Each row comes from the steps of one walk. Every step used is in the known rows, and no mark comes twice. Write the walk behind each row, first mark first.
Known rows
kisi, butov: [ 0.05 -0.22 -0.11 -0.13  0.03 -0.08 -0.05 -0.19 -0.08  0.01  0.08 -0.02
 -0.01 -0.07  0.05  0.04  0.00  0.13 -0.03 -0.03  0.00  0.00 -0.04]
kisi, butov, pamu, toza, fovu, vadegi, nukib: [-0.19 -0.22  0.09  0.08 -0.09  0.10 -0.05 -0.33 -0.35 -0.06  0.05  0.20
  0.29 -0.26  0.19  0.12  0.25  0.12  0.21  0.03 -0.27 -0.18 -0.01]
lovazu, butov, pamu, toza, nukib, vadegi: [-0.22  0.03  0.21 -0.11 -0.03 -0.03  0.04 -0.10 -0.15 -0.09 -0.10  0.33
  0.35 -0.30 -0.18  0.03  0.55  0.06 -0.03  0.03  0.24 -0.07  0.35]
fovu, vadegi, nukib, butov, pamu: [ 0.15 -0.23 -0.10  0.06  0.05 -0.11  0.30  0.18 -0.24  0.11  0.34  0.19
  0.12 -0.07  0.03  0.03  0.48  0.13  0.25  0.33 -0.16 -0.14  0.09]
toza, nukib: [-0.10  0.02  0.06 -0.14 -0.06  0.04 -0.12 -0.07  0.05 -0.11 -0.02  0.01
  0.12 -0.14  0.11  0.20  0.07 -0.10  0.04 -0.01 -0.09  0.05  0.16]
toza, fovu: [-0.13  0.00  0.11  0.01  0.02  0.14 -0.23 -0.11  0.02 -0.08 -0.09 -0.06
  0.15 -0.04  0.15  0.11  0.00 -0.08  0.12 -0.02 -0.13  0.00 -0.01]
kisi, butov, pamu, toza, sonu: [-0.07 -0.29 -0.05 -0.14 -0.05 -0.17  0.03 -0.42 -0.15 -0.09  0.10  0.17
  0.27 -0.10  0.04 -0.12  0.35  0.19 -0.13  0.02  0.21 -0.16  0.10]
fovu, toza: [-0.08  0.04 -0.05  0.06 -0.14  0.05  0.00  0.10 -0.08 -0.11 -0.02 -0.04
  0.15 -0.03 -0.03 -0.13 -0.03 -0.09  0.11  0.03 -0.01  0.01  0.15]
nukib, vadegi, fovu, toza: [-0.09 -0.04  0.08  0.06 -0.18  0.06 -0.04  0.14 -0.10  0.14  0.00  0.00
  0.08 -0.06 -0.29 -0.21 -0.10 -0.05  0.32  0.04 -0.07  0.22  0.14]
pamu, butov: [ 0.02  0.07  0.16 -0.01 -0.07  0.08  0.01 -0.12  0.05  0.04 -0.01  0.17
 -0.04 -0.14 -0.09  0.07  0.03  0.04 -0.12  0.08  0.12  0.06  0.09]
fovu, vadegi, nukib, butov, dideme: [ 0.27 -0.26  0.03  0.03 -0.03 -0.02  0.33  0.22 -0.23  0.35  0.29  0.29
  0.15 -0.05  0.06  0.22  0.45  0.07  0.23  0.36 -0.12  0.12  0.11]
nukib, butov, kisi: [ 0.01 -0.27 -0.20 -0.17  0.16 -0.19  0.19  0.01  0.06  0.07  0.11  0.13
  0.03 -0.07  0.14 -0.04  0.33  0.09  0.00  0.15  0.11 -0.14  0.04]
butov, pamu, toza, nukib, vadegi, fovu: [-0.28 -0.02  0.17 -0.08 -0.04  0.04 -0.02 -0.20 -0.08  0.11 -0.04  0.25
  0.26 -0.21 -0.15 -0.06  0.19  0.02  0.25 -0.01  0.09  0.01  0.23]
toza, fovu, vadegi: [-0.12  0.02  0.23 -0.01 -0.07  0.13 -0.21 -0.05 -0.10  0.01 -0.09 -0.09
  0.11 -0.03  0.15  0.00  0.08 -0.15  0.26  0.11 -0.23 -0.06 -0.07]
kisi, butov, pamu: [ 0.04 -0.27 -0.18 -0.18  0.14 -0.20  0.08 -0.17 -0.12 -0.01  0.16  0.05
  0.06 -0.05  0.08  0.00  0.18  0.18  0.04  0.07  0.12 -0.18 -0.03]
nukib, vadegi: [-0.05  0.00  0.10 -0.10  0.03  0.08  0.04  0.01 -0.08  0.13 -0.07 -0.01
 -0.05  0.06 -0.13 -0.08  0.10  0.06  0.05  0.10 -0.03  0.09  0.02]
lovazu, butov, pamu, toza, sonu: [-0.03 -0.08  0.15  0.06 -0.13 -0.21  0.05 -0.11 -0.09 -0.18  0.06  0.31
  0.35 -0.22 -0.17 -0.10  0.57  0.07 -0.19 -0.01  0.32 -0.13  0.22]
vadegi, nukib: [ 0.06 -0.07 -0.02  0.16 -0.09  0.06  0.06  0.09 -0.07 -0.04  0.09  0.09
 -0.01 -0.12  0.01  0.23 -0.02  0.06 -0.02 -0.05 -0.28  0.12  0.03]
kisi, butov, dideme: [ 0.13 -0.30 -0.05 -0.21  0.06 -0.11  0.11 -0.12 -0.09  0.22  0.10  0.15
  0.10 -0.02  0.10  0.21  0.16  0.13  0.02  0.10  0.16  0.08 -0.02]
lovazu, butov: [ 0.11 -0.02  0.09  0.08 -0.03 -0.11 -0.03  0.12 -0.01 -0.08  0.05  0.13
  0.08 -0.18 -0.16  0.07  0.21  0.02 -0.10 -0.05  0.12  0.03  0.08]
fovu, toza, sonu: [-0.03 -0.07  0.01 -0.03 -0.28 -0.03 -0.07  0.06 -0.07 -0.19  0.00 -0.07
  0.22 -0.03 -0.02 -0.11  0.14 -0.11  0.03  0.07 -0.03  0.09  0.22]
butov, lovazu: [-0.08  0.02 -0.15 -0.14  0.10 -0.05  0.07  0.03 -0.10 -0.02 -0.12  0.14
 -0.01  0.04  0.05  0.00  0.08  0.02  0.14  0.06  0.14 -0.01  0.11]
nukib, vadegi, fovu, toza, sonu: [-0.03 -0.15  0.16 -0.02 -0.31 -0.01 -0.11  0.10 -0.08  0.05  0.04 -0.05
  0.16 -0.06 -0.28 -0.20  0.07 -0.08  0.24  0.08 -0.09  0.30  0.19]
fovu, toza, nukib, vadegi: [-0.24  0.03  0.10 -0.19 -0.18  0.15 -0.08  0.06 -0.12 -0.09 -0.14 -0.04
  0.20 -0.10 -0.05  0.00  0.11 -0.11  0.18  0.11 -0.13  0.15  0.35]
butov, dideme: [ 0.08 -0.08  0.04 -0.09  0.02 -0.05  0.17  0.07 -0.01  0.22  0.02  0.16
  0.11  0.06  0.06  0.16  0.16 -0.01  0.05  0.12  0.16  0.08  0.03]

Write each row's walk
[-0.14  0.00  0.03  0.01 -0.26  0.05 -0.21  0.05  0.02 -0.11  0.05  0.00
  0.24 -0.26 -0.05  0.06 -0.12 -0.20  0.30 -0.07 -0.14  0.18  0.29] | vadegi, fovu, toza, nukib
[-0.26  0.03  0.25 -0.02 -0.16  0.16 -0.16 -0.23 -0.03  0.14 -0.12  0.18
  0.19 -0.24 -0.18 -0.01  0.00 -0.02  0.17 -0.09 -0.05  0.19  0.22] | pamu, toza, nukib, vadegi, fovu
[-0.33  0.04  0.12 -0.18  0.01  0.08  0.07 -0.23 -0.14  0.00 -0.14  0.21
  0.27 -0.12 -0.02 -0.04  0.34  0.06  0.08  0.07  0.12 -0.11  0.27] | butov, pamu, toza, nukib, vadegi
[ 0.00 -0.07  0.14  0.00 -0.03  0.01 -0.03  0.04 -0.01  0.24  0.03  0.03
 -0.05 -0.04 -0.25 -0.09 -0.08  0.02  0.22  0.01 -0.06  0.20 -0.03] | nukib, vadegi, fovu
[ 0.06 -0.24  0.02  0.11 -0.15 -0.10  0.24 -0.07 -0.28  0.03  0.27  0.30
  0.32 -0.13 -0.02 -0.10  0.65  0.14  0.09  0.28 -0.06 -0.12  0.23] | fovu, vadegi, nukib, butov, pamu, toza, sonu
[-0.23 -0.23  0.07 -0.20 -0.01 -0.04 -0.06 -0.39 -0.16  0.12  0.04  0.24
  0.25 -0.28 -0.11 -0.01  0.18  0.16  0.22 -0.03  0.08  0.01  0.18] | kisi, butov, pamu, toza, nukib, vadegi, fovu
[ 0.07 -0.18  0.09  0.13 -0.05  0.14 -0.08  0.05 -0.18  0.04  0.16  0.06
  0.18 -0.13  0.14  0.17  0.30 -0.01  0.29  0.23 -0.42  0.04  0.08] | toza, fovu, vadegi, nukib, butov
[-0.06  0.07  0.02 -0.16  0.03  0.03  0.06 -0.10 -0.07  0.03 -0.14  0.29
 -0.04 -0.11 -0.04  0.07  0.10  0.07  0.02  0.14  0.27  0.06  0.22] | pamu, butov, lovazu
[-0.15 -0.17 -0.04  0.21  0.09  0.13  0.05 -0.17 -0.16 -0.07  0.13  0.32
  0.40 -0.17  0.13  0.12  0.43  0.15  0.14  0.11 -0.09 -0.15  0.22] | vadegi, nukib, butov, pamu, toza, fovu
[-0.22  0.03  0.19  0.15  0.04  0.00 -0.10 -0.16 -0.10 -0.19 -0.07  0.30
  0.42 -0.26 -0.01  0.01  0.41  0.02  0.00 -0.07  0.22 -0.22  0.16] | lovazu, butov, pamu, toza, fovu
[-0.10 -0.12 -0.23 -0.14 -0.04 -0.06 -0.06  0.08 -0.08 -0.03  0.09  0.21
  0.31 -0.21  0.00  0.00  0.21 -0.11  0.49  0.15  0.08  0.14  0.52] | vadegi, fovu, toza, nukib, butov, lovazu
[-0.01 -0.21 -0.24 -0.27  0.13 -0.13  0.02 -0.16 -0.18 -0.02 -0.05  0.12
 -0.03 -0.04  0.09  0.04  0.07  0.15  0.10  0.04  0.13  0.00  0.07] | kisi, butov, lovazu
[-0.08 -0.07  0.18 -0.15 -0.08  0.06 -0.16 -0.03  0.02  0.13  0.00  0.03
  0.06 -0.17 -0.14  0.11 -0.01 -0.05  0.24 -0.01 -0.15  0.26  0.14] | toza, nukib, vadegi, fovu
[-0.03 -0.15 -0.08  0.00 -0.13 -0.01 -0.13  0.06  0.01 -0.02  0.23  0.08
  0.33 -0.24 -0.06  0.00  0.12 -0.12  0.35  0.09 -0.05  0.15  0.39] | vadegi, fovu, toza, nukib, butov
[-0.14 -0.29 -0.15 -0.16 -0.11 -0.15 -0.01  0.07  0.09 -0.04  0.16  0.14
  0.27 -0.34  0.09  0.03  0.20 -0.13  0.30  0.08 -0.03  0.02  0.32] | vadegi, fovu, toza, nukib, butov, kisi
[-0.02 -0.18 -0.16 -0.23  0.18 -0.13  0.09 -0.03 -0.02 -0.05  0.23  0.13
  0.27 -0.09  0.13  0.09  0.49  0.06  0.15  0.23  0.12 -0.16  0.29] | toza, nukib, butov, pamu
[-0.19 -0.02  0.25  0.01 -0.08 -0.09 -0.05 -0.09 -0.07  0.04  0.02  0.37
  0.35 -0.41 -0.31  0.01  0.40  0.04  0.14 -0.07  0.19  0.04  0.32] | lovazu, butov, pamu, toza, nukib, vadegi, fovu
[-0.21 -0.08 -0.02  0.07  0.20  0.07 -0.01 -0.27 -0.08 -0.02  0.05  0.23
  0.42 -0.05  0.12 -0.11  0.43  0.09  0.15  0.15  0.18 -0.27  0.19] | nukib, butov, pamu, toza, fovu
[-0.03 -0.16 -0.05 -0.01  0.05  0.09 -0.01  0.07 -0.29  0.03  0.03  0.20
  0.16 -0.09  0.19  0.17  0.39  0.02  0.44  0.30 -0.28  0.04  0.21] | toza, fovu, vadegi, nukib, butov, lovazu
[ 0.04 -0.22 -0.05 -0.08 -0.10 -0.04  0.04  0.13  0.00  0.21  0.26  0.23
  0.44 -0.19  0.01  0.16  0.27 -0.13  0.40  0.20  0.11  0.23  0.42] | vadegi, fovu, toza, nukib, butov, dideme
[-0.06 -0.19 -0.17 -0.06 -0.02 -0.13  0.02  0.09 -0.03 -0.04  0.32  0.13
  0.41 -0.23 -0.02 -0.04  0.31 -0.07  0.43  0.17  0.07 -0.03  0.42] | vadegi, fovu, toza, nukib, butov, pamu
[-0.24 -0.17 -0.08 -0.18  0.02 -0.05  0.09 -0.25  0.06 -0.03 -0.04  0.28
  0.26 -0.27  0.21  0.05  0.40  0.03 -0.06  0.05  0.13 -0.15  0.26] | pamu, toza, nukib, butov, kisi
[-0.11 -0.09  0.16  0.26 -0.11  0.25 -0.06 -0.15 -0.23  0.05  0.05  0.23
  0.29 -0.20  0.09  0.05  0.30  0.04  0.20  0.15 -0.32 -0.03  0.14] | pamu, toza, fovu, vadegi, nukib, butov
[ 0.00 -0.14 -0.04  0.18 -0.02 -0.01  0.30 -0.01 -0.32  0.11  0.23  0.33
  0.24 -0.13 -0.02 -0.10  0.49  0.17  0.17  0.25 -0.05 -0.21  0.16] | fovu, vadegi, nukib, butov, pamu, toza
[-0.32  0.05  0.09  0.08  0.07  0.12 -0.06 -0.28 -0.07 -0.11 -0.13  0.17
  0.33 -0.08  0.13 -0.05  0.20  0.01  0.11 -0.02  0.11 -0.25  0.07] | butov, pamu, toza, fovu
